What can hang from each mark:
Q726: Q290 Q559 Q973
Q532: Q366 Q726
Q559: Q366 Q676 Q726
Q366: Q206 Q532 Q559
Q290: Q676 Q726
Q973: Q676 Q726
Q645: Q676
Q676: Q559 Q973
Q206: Q366

Each row was made from one small tree. The marks that hang from a mark follow it in brackets, in the order of their numbers. Every link used is in the known rows. Write each row's tree.
In the rows, 100 means zero.
Known rows:
Q290{Q676{Q973}}: 84, 92, 95, 114, 102, 101, 96, 99, 86, 116, 94, 96, 95, 79, 95, 106, 117, 108, 97, 79, 106, 93, 121, 87, 102, 89, 91, 95, 92, 98, 103, 79
Q973{Q676}: 95, 92, 103, 99, 121, 108, 100, 102, 85, 102, 108, 93, 95, 102, 85, 101, 107, 93, 104, 98, 106, 95, 96, 105, 100, 94, 106, 91, 118, 103, 104, 104
Q973{Q676{Q559{Q726}}}: 101, 94, 100, 85, 118, 122, 101, 109, 88, 98, 125, 96, 92, 120, 96, 99, 108, 95, 110, 119, 99, 101, 96, 103, 101, 99, 115, 78, 150, 100, 113, 108
Q645{Q676{Q559{Q366{Q532} Q726}}}: 87, 102, 84, 93, 103, 114, 95, 105, 81, 99, 131, 99, 93, 111, 80, 88, 87, 97, 127, 119, 79, 99, 90, 81, 91, 115, 103, 78, 133, 90, 99, 97
Q290{Q676{Q559{Q366} Q973} Q726}: 91, 99, 78, 98, 100, 110, 96, 106, 69, 109, 105, 95, 103, 85, 91, 117, 116, 96, 94, 106, 85, 97, 102, 74, 102, 104, 91, 92, 113, 84, 84, 48
Q532{Q726{Q559{Q366{Q206} Q676}}}: 95, 111, 119, 93, 98, 106, 94, 104, 89, 96, 117, 103, 80, 94, 110, 76, 135, 100, 109, 121, 89, 90, 67, 106, 119, 123, 90, 57, 92, 100, 92, 115
Q559{Q676{Q973} Q726}: 82, 109, 112, 96, 95, 100, 94, 91, 105, 108, 125, 100, 84, 102, 101, 97, 138, 106, 96, 105, 109, 111, 109, 89, 83, 110, 86, 75, 109, 95, 100, 99
Q645{Q676{Q559 Q973{Q726}}}: 76, 108, 97, 114, 111, 96, 94, 101, 80, 111, 105, 94, 83, 84, 91, 85, 96, 86, 81, 82, 101, 101, 108, 98, 105, 94, 115, 102, 139, 85, 113, 74
Q559{Q366{Q532}}: 91, 102, 93, 85, 98, 99, 93, 104, 87, 97, 116, 97, 94, 92, 87, 99, 100, 98, 115, 110, 80, 95, 85, 74, 85, 113, 92, 95, 99, 86, 86, 81
Q366{Q532{Q726{Q290 Q559}}}: 83, 89, 126, 93, 108, 89, 95, 103, 95, 101, 100, 86, 87, 93, 115, 69, 100, 77, 104, 98, 83, 91, 100, 78, 104, 113, 107, 74, 50, 105, 108, 101
Q290{Q676}: 101, 88, 90, 108, 106, 108, 96, 104, 87, 108, 96, 98, 99, 95, 95, 108, 108, 105, 114, 88, 97, 88, 109, 102, 113, 97, 88, 91, 86, 102, 104, 99
Q366{Q559{Q676 Q726{Q290}}}: 88, 104, 133, 89, 100, 89, 108, 95, 99, 90, 136, 115, 95, 113, 117, 101, 136, 86, 123, 116, 86, 105, 120, 106, 106, 118, 87, 78, 65, 101, 106, 125
Q726{Q290 Q559{Q366} Q973{Q676}}: 77, 100, 117, 109, 121, 104, 93, 88, 86, 104, 107, 88, 106, 86, 108, 100, 139, 70, 82, 99, 109, 117, 89, 90, 115, 103, 117, 77, 66, 126, 96, 96
Q676{Q973{Q726}}: 76, 110, 105, 95, 104, 89, 92, 104, 95, 105, 103, 96, 87, 82, 99, 90, 112, 88, 71, 86, 109, 105, 102, 85, 90, 106, 99, 104, 106, 84, 101, 78
Q973{Q726{Q290{Q676} Q559}}: 84, 95, 105, 93, 117, 100, 95, 103, 83, 106, 94, 95, 102, 88, 119, 86, 121, 77, 92, 74, 97, 100, 118, 101, 126, 117, 94, 81, 40, 107, 113, 110
Q973{Q676 Q726{Q290 Q559{Q366}}}: 76, 109, 112, 85, 129, 105, 91, 104, 74, 92, 119, 97, 102, 91, 98, 85, 132, 63, 83, 102, 105, 106, 84, 94, 113, 126, 109, 72, 76, 105, 103, 103
Q645{Q676}: 93, 99, 97, 122, 109, 100, 101, 97, 90, 105, 101, 96, 101, 100, 86, 91, 85, 95, 106, 89, 106, 97, 105, 107, 108, 93, 101, 96, 104, 108, 103, 113
Q532{Q726{Q290 Q559}}: 90, 98, 127, 106, 106, 97, 96, 99, 102, 97, 95, 97, 98, 97, 120, 74, 111, 80, 88, 100, 103, 94, 97, 93, 117, 113, 110, 73, 55, 113, 111, 112
Q290{Q676 Q726{Q559{Q366{Q532}}}}: 93, 92, 76, 79, 99, 110, 99, 108, 65, 102, 105, 83, 109, 89, 96, 97, 106, 83, 124, 101, 74, 104, 94, 67, 92, 123, 80, 79, 60, 96, 81, 77
Q726{Q290{Q676} Q559{Q366} Q973}: 81, 97, 105, 115, 104, 105, 90, 90, 88, 111, 93, 93, 113, 81, 119, 107, 138, 84, 91, 88, 101, 111, 106, 88, 128, 109, 97, 76, 32, 127, 96, 93
Q559{Q366{Q206} Q676 Q726{Q973}}: 85, 103, 118, 85, 94, 102, 92, 98, 104, 106, 128, 104, 85, 110, 116, 102, 145, 106, 98, 131, 92, 111, 81, 102, 110, 114, 82, 76, 101, 111, 76, 116
Q366{Q206 Q532 Q559}: 93, 83, 113, 75, 93, 80, 117, 117, 77, 98, 105, 102, 87, 92, 115, 88, 92, 96, 137, 103, 59, 92, 113, 97, 101, 89, 100, 113, 94, 87, 99, 106
Q366{Q532{Q726} Q559{Q676}}: 89, 100, 127, 91, 100, 86, 100, 104, 86, 90, 131, 96, 66, 95, 100, 88, 111, 87, 140, 100, 72, 79, 90, 94, 90, 113, 84, 76, 90, 82, 99, 89
Q676{Q559}: 108, 100, 94, 99, 98, 107, 102, 100, 94, 102, 101, 102, 95, 102, 104, 103, 98, 102, 102, 103, 86, 98, 102, 106, 105, 95, 111, 101, 127, 91, 108, 87
Q206{Q366{Q559{Q726{Q290}}}}: 92, 90, 119, 92, 97, 93, 101, 106, 114, 82, 124, 115, 103, 109, 129, 99, 118, 90, 114, 125, 78, 115, 141, 93, 104, 116, 95, 90, 64, 107, 103, 122
Q532{Q366 Q726}: 106, 103, 107, 107, 120, 110, 91, 102, 103, 100, 111, 92, 87, 106, 99, 84, 92, 85, 92, 106, 106, 78, 83, 90, 102, 108, 102, 75, 85, 86, 104, 101
Q290{Q676{Q973{Q726}}}: 75, 99, 97, 100, 110, 95, 89, 109, 83, 112, 100, 93, 86, 79, 98, 98, 118, 93, 85, 76, 107, 93, 114, 87, 104, 104, 87, 95, 94, 88, 104, 78
Q366{Q532 Q559{Q676{Q973}}}: 75, 102, 114, 96, 91, 80, 106, 93, 79, 105, 125, 96, 72, 75, 98, 99, 127, 91, 129, 83, 75, 99, 119, 84, 75, 98, 89, 97, 95, 77, 100, 69
Q532{Q366{Q559} Q726}: 104, 106, 113, 107, 112, 103, 103, 106, 93, 86, 121, 101, 88, 100, 107, 87, 95, 78, 113, 104, 97, 79, 93, 95, 99, 106, 107, 78, 79, 80, 111, 104
Q645{Q676{Q973{Q726}}}: 70, 108, 103, 117, 113, 90, 92, 102, 85, 110, 104, 92, 89, 82, 88, 82, 99, 84, 77, 78, 114, 102, 108, 92, 99, 100, 101, 101, 112, 95, 105, 89
Q532{Q726}: 98, 101, 113, 103, 104, 101, 93, 106, 105, 96, 104, 98, 87, 103, 99, 88, 96, 96, 95, 108, 105, 83, 83, 97, 103, 109, 98, 84, 100, 99, 102, 100
Q676{Q559{Q366} Q973{Q726}}: 78, 120, 94, 87, 98, 103, 88, 105, 83, 99, 116, 104, 85, 79, 96, 99, 120, 91, 74, 105, 97, 104, 87, 81, 93, 115, 107, 97, 136, 71, 97, 56
Q973{Q726}: 91, 107, 102, 84, 108, 97, 94, 107, 97, 97, 106, 98, 92, 100, 103, 92, 102, 85, 85, 97, 101, 100, 94, 99, 101, 115, 97, 102, 100, 90, 99, 99
Q290{Q726{Q559{Q676{Q973}}}}: 87, 108, 100, 99, 93, 96, 102, 86, 88, 110, 105, 83, 96, 86, 108, 93, 132, 82, 91, 91, 99, 122, 106, 87, 84, 112, 88, 82, 84, 100, 90, 75

Write each row's tree:
84, 90, 112, 93, 122, 93, 90, 108, 88, 105, 100, 100, 97, 95, 107, 96, 115, 84, 91, 84, 92, 85, 117, 101, 128, 112, 87, 93, 54, 100, 104, 105	Q973{Q726{Q290{Q676}}}
77, 88, 123, 88, 101, 90, 89, 112, 96, 107, 106, 87, 73, 92, 107, 85, 105, 94, 96, 120, 77, 84, 67, 78, 107, 105, 96, 90, 94, 102, 73, 87	Q559{Q366{Q206 Q532{Q726{Q973}}}}
98, 89, 95, 73, 96, 99, 102, 114, 77, 104, 107, 103, 85, 93, 103, 93, 98, 108, 119, 122, 53, 90, 85, 91, 107, 100, 105, 101, 130, 81, 88, 83	Q676{Q559{Q366{Q206 Q532}}}
96, 94, 81, 101, 101, 115, 94, 101, 80, 108, 101, 88, 105, 97, 103, 126, 114, 86, 93, 110, 85, 101, 91, 86, 115, 105, 90, 97, 98, 101, 76, 58	Q290{Q676{Q559{Q366}} Q726{Q973}}
79, 114, 91, 114, 98, 113, 95, 99, 84, 105, 126, 106, 98, 98, 85, 94, 108, 102, 97, 114, 106, 110, 100, 82, 94, 105, 110, 77, 143, 95, 104, 89	Q645{Q676{Q559{Q366 Q726} Q973}}
108, 96, 112, 94, 109, 97, 113, 100, 82, 100, 121, 106, 83, 97, 117, 92, 121, 94, 130, 102, 72, 91, 111, 121, 113, 93, 94, 85, 85, 79, 103, 116	Q532{Q366{Q206 Q559{Q676}}}
91, 80, 112, 116, 112, 101, 93, 94, 92, 117, 88, 92, 96, 93, 120, 115, 122, 92, 92, 84, 84, 93, 123, 103, 138, 86, 106, 98, 73, 113, 104, 80	Q726{Q290{Q676{Q559}} Q973}
89, 107, 122, 116, 100, 103, 88, 87, 108, 105, 107, 81, 77, 94, 117, 88, 134, 84, 92, 90, 109, 104, 82, 104, 105, 114, 97, 64, 77, 114, 99, 96	Q532{Q726{Q559{Q676} Q973}}
84, 111, 116, 107, 90, 87, 107, 92, 86, 101, 121, 105, 83, 79, 103, 106, 135, 97, 115, 88, 94, 106, 118, 100, 89, 97, 94, 94, 102, 86, 104, 80	Q366{Q559{Q676{Q973}}}
79, 88, 111, 71, 93, 96, 95, 110, 101, 106, 117, 93, 89, 105, 115, 93, 112, 99, 102, 125, 81, 108, 84, 73, 97, 108, 93, 91, 96, 105, 76, 106	Q559{Q366{Q206 Q532} Q726{Q973}}
93, 89, 118, 87, 126, 110, 99, 104, 91, 100, 121, 100, 96, 122, 104, 96, 116, 88, 100, 121, 92, 98, 109, 103, 115, 99, 117, 79, 117, 106, 114, 113	Q973{Q676{Q559{Q726{Q290}}}}
82, 86, 111, 101, 111, 107, 96, 104, 107, 87, 131, 93, 90, 106, 117, 108, 128, 85, 110, 116, 94, 121, 122, 96, 94, 102, 103, 88, 106, 116, 99, 111	Q206{Q366{Q559{Q726{Q973{Q676}}}}}
74, 101, 101, 113, 102, 101, 94, 95, 77, 111, 98, 101, 109, 67, 106, 99, 140, 95, 90, 85, 104, 105, 118, 76, 114, 108, 97, 73, 48, 109, 104, 82	Q726{Q290{Q676{Q973}} Q559{Q366}}
101, 88, 128, 100, 122, 99, 102, 106, 96, 107, 93, 95, 91, 99, 132, 59, 107, 81, 89, 108, 88, 86, 100, 98, 131, 102, 114, 67, 43, 101, 110, 129	Q532{Q366{Q206} Q726{Q290 Q559}}
100, 82, 104, 105, 113, 104, 99, 100, 84, 111, 93, 102, 100, 98, 110, 107, 111, 100, 107, 95, 79, 85, 126, 107, 133, 92, 102, 93, 82, 101, 112, 90	Q726{Q290{Q676{Q559}}}
95, 99, 97, 100, 95, 100, 103, 93, 100, 104, 89, 76, 112, 98, 124, 99, 107, 71, 80, 95, 104, 127, 98, 88, 97, 105, 104, 97, 66, 120, 84, 86	Q290{Q726{Q559 Q973}}
95, 88, 95, 103, 101, 119, 91, 101, 100, 112, 105, 92, 94, 110, 117, 113, 117, 100, 103, 99, 96, 104, 113, 96, 116, 97, 100, 85, 107, 109, 106, 95	Q290{Q676{Q559{Q726{Q973}}}}
97, 104, 110, 87, 99, 99, 99, 101, 87, 102, 118, 110, 87, 97, 99, 100, 134, 113, 110, 121, 79, 94, 81, 113, 114, 109, 83, 85, 106, 94, 82, 107	Q559{Q366{Q206} Q676}
81, 88, 123, 114, 123, 99, 98, 89, 91, 110, 96, 80, 102, 92, 117, 96, 128, 70, 83, 84, 109, 116, 106, 100, 117, 92, 121, 85, 64, 131, 107, 106	Q726{Q290 Q559 Q973{Q676}}
73, 103, 118, 83, 89, 87, 104, 98, 89, 100, 138, 98, 74, 92, 103, 94, 129, 94, 133, 98, 81, 108, 120, 77, 68, 111, 87, 81, 98, 82, 102, 86	Q366{Q532 Q559{Q676{Q973} Q726}}
86, 101, 96, 130, 105, 101, 100, 94, 82, 115, 99, 97, 91, 85, 88, 92, 94, 100, 94, 85, 98, 100, 114, 98, 105, 81, 118, 101, 140, 95, 112, 76	Q645{Q676{Q559 Q973}}
96, 99, 94, 95, 102, 115, 102, 113, 82, 100, 119, 115, 99, 115, 98, 87, 97, 109, 113, 133, 86, 99, 90, 107, 122, 103, 107, 81, 144, 100, 99, 123	Q645{Q676{Q559{Q366{Q206} Q726}}}
78, 105, 122, 114, 100, 87, 99, 81, 94, 115, 103, 96, 91, 78, 115, 90, 148, 91, 87, 83, 100, 115, 123, 95, 103, 105, 99, 78, 60, 106, 108, 89	Q726{Q290 Q559{Q676{Q973}}}
92, 85, 95, 91, 94, 91, 102, 107, 96, 86, 116, 99, 86, 89, 111, 99, 100, 96, 135, 102, 58, 107, 130, 84, 85, 105, 92, 109, 88, 86, 95, 85	Q206{Q366{Q532 Q559}}
107, 94, 108, 100, 114, 111, 100, 108, 94, 104, 98, 90, 87, 99, 124, 62, 101, 89, 96, 105, 95, 87, 88, 100, 115, 103, 113, 67, 74, 95, 109, 121	Q532{Q366{Q206} Q726{Q559}}
94, 91, 91, 63, 94, 96, 109, 113, 72, 100, 102, 88, 104, 92, 113, 80, 98, 85, 111, 121, 65, 109, 84, 76, 95, 117, 92, 92, 79, 95, 73, 91	Q290{Q726{Q559{Q366{Q206 Q532}}}}
84, 105, 93, 97, 113, 114, 97, 96, 79, 98, 109, 75, 112, 94, 102, 105, 122, 64, 85, 110, 108, 123, 73, 82, 96, 111, 106, 83, 89, 118, 78, 80	Q290{Q726{Q559{Q366} Q973{Q676}}}
88, 102, 114, 98, 97, 103, 90, 87, 115, 107, 121, 93, 86, 113, 113, 106, 133, 95, 96, 108, 107, 116, 98, 101, 97, 112, 85, 78, 95, 113, 91, 110	Q559{Q676 Q726{Q973}}
83, 79, 132, 96, 106, 79, 96, 111, 104, 85, 119, 99, 78, 93, 117, 85, 104, 85, 119, 115, 57, 85, 124, 80, 102, 115, 94, 93, 56, 95, 98, 92	Q206{Q366{Q532{Q726{Q290}} Q559}}
82, 85, 127, 87, 109, 99, 112, 114, 89, 97, 119, 97, 92, 109, 122, 97, 122, 86, 114, 113, 95, 107, 102, 108, 111, 87, 111, 92, 111, 116, 100, 128	Q366{Q206 Q559{Q726{Q973{Q676}}}}
102, 83, 87, 104, 105, 108, 98, 100, 85, 114, 90, 78, 101, 101, 113, 119, 106, 86, 95, 94, 83, 101, 108, 96, 121, 92, 95, 103, 94, 107, 85, 66	Q290{Q676{Q559} Q726{Q973}}
77, 96, 115, 118, 111, 97, 100, 95, 93, 114, 110, 103, 98, 102, 102, 85, 104, 93, 86, 100, 102, 106, 129, 90, 111, 92, 116, 85, 109, 106, 115, 101	Q645{Q676{Q559{Q726{Q290}} Q973}}
97, 94, 117, 75, 89, 97, 117, 118, 94, 88, 116, 116, 99, 111, 126, 91, 105, 100, 125, 121, 84, 103, 111, 106, 106, 101, 101, 94, 102, 101, 103, 136	Q366{Q206 Q559{Q726}}
107, 89, 115, 98, 120, 103, 97, 112, 97, 104, 103, 94, 83, 106, 112, 72, 95, 93, 95, 114, 91, 73, 85, 99, 119, 97, 105, 79, 89, 89, 101, 116	Q532{Q366{Q206} Q726}
88, 91, 105, 62, 94, 101, 100, 117, 91, 97, 122, 104, 92, 108, 105, 87, 103, 105, 118, 134, 74, 98, 85, 78, 94, 116, 89, 86, 106, 94, 82, 113	Q559{Q366{Q206 Q532} Q726}
99, 107, 101, 89, 94, 106, 101, 98, 84, 102, 112, 108, 93, 90, 113, 89, 138, 108, 113, 113, 83, 108, 84, 111, 115, 114, 91, 71, 92, 102, 91, 112	Q726{Q559{Q366{Q206} Q676}}
90, 91, 106, 79, 92, 97, 96, 102, 103, 86, 144, 102, 74, 106, 112, 99, 127, 100, 148, 119, 56, 111, 131, 90, 79, 122, 75, 81, 90, 87, 95, 105	Q206{Q366{Q532 Q559{Q676 Q726}}}
69, 108, 117, 98, 105, 84, 94, 98, 93, 107, 94, 95, 97, 77, 121, 77, 127, 72, 64, 78, 107, 116, 118, 83, 103, 113, 111, 92, 60, 99, 110, 89	Q676{Q973{Q726{Q290 Q559}}}
93, 99, 99, 85, 129, 111, 94, 111, 76, 97, 115, 93, 83, 103, 92, 96, 107, 80, 93, 99, 93, 93, 87, 109, 109, 103, 113, 94, 147, 84, 110, 88	Q973{Q676{Q559} Q726}
81, 82, 128, 112, 128, 92, 94, 93, 98, 111, 100, 83, 97, 99, 105, 104, 120, 77, 81, 92, 105, 101, 103, 101, 118, 86, 111, 98, 78, 125, 98, 98	Q726{Q290 Q973{Q676}}
90, 95, 124, 74, 103, 96, 102, 112, 100, 97, 115, 118, 106, 112, 118, 90, 120, 102, 95, 139, 88, 102, 97, 93, 121, 115, 94, 84, 78, 110, 89, 131	Q559{Q366{Q206} Q726{Q290}}
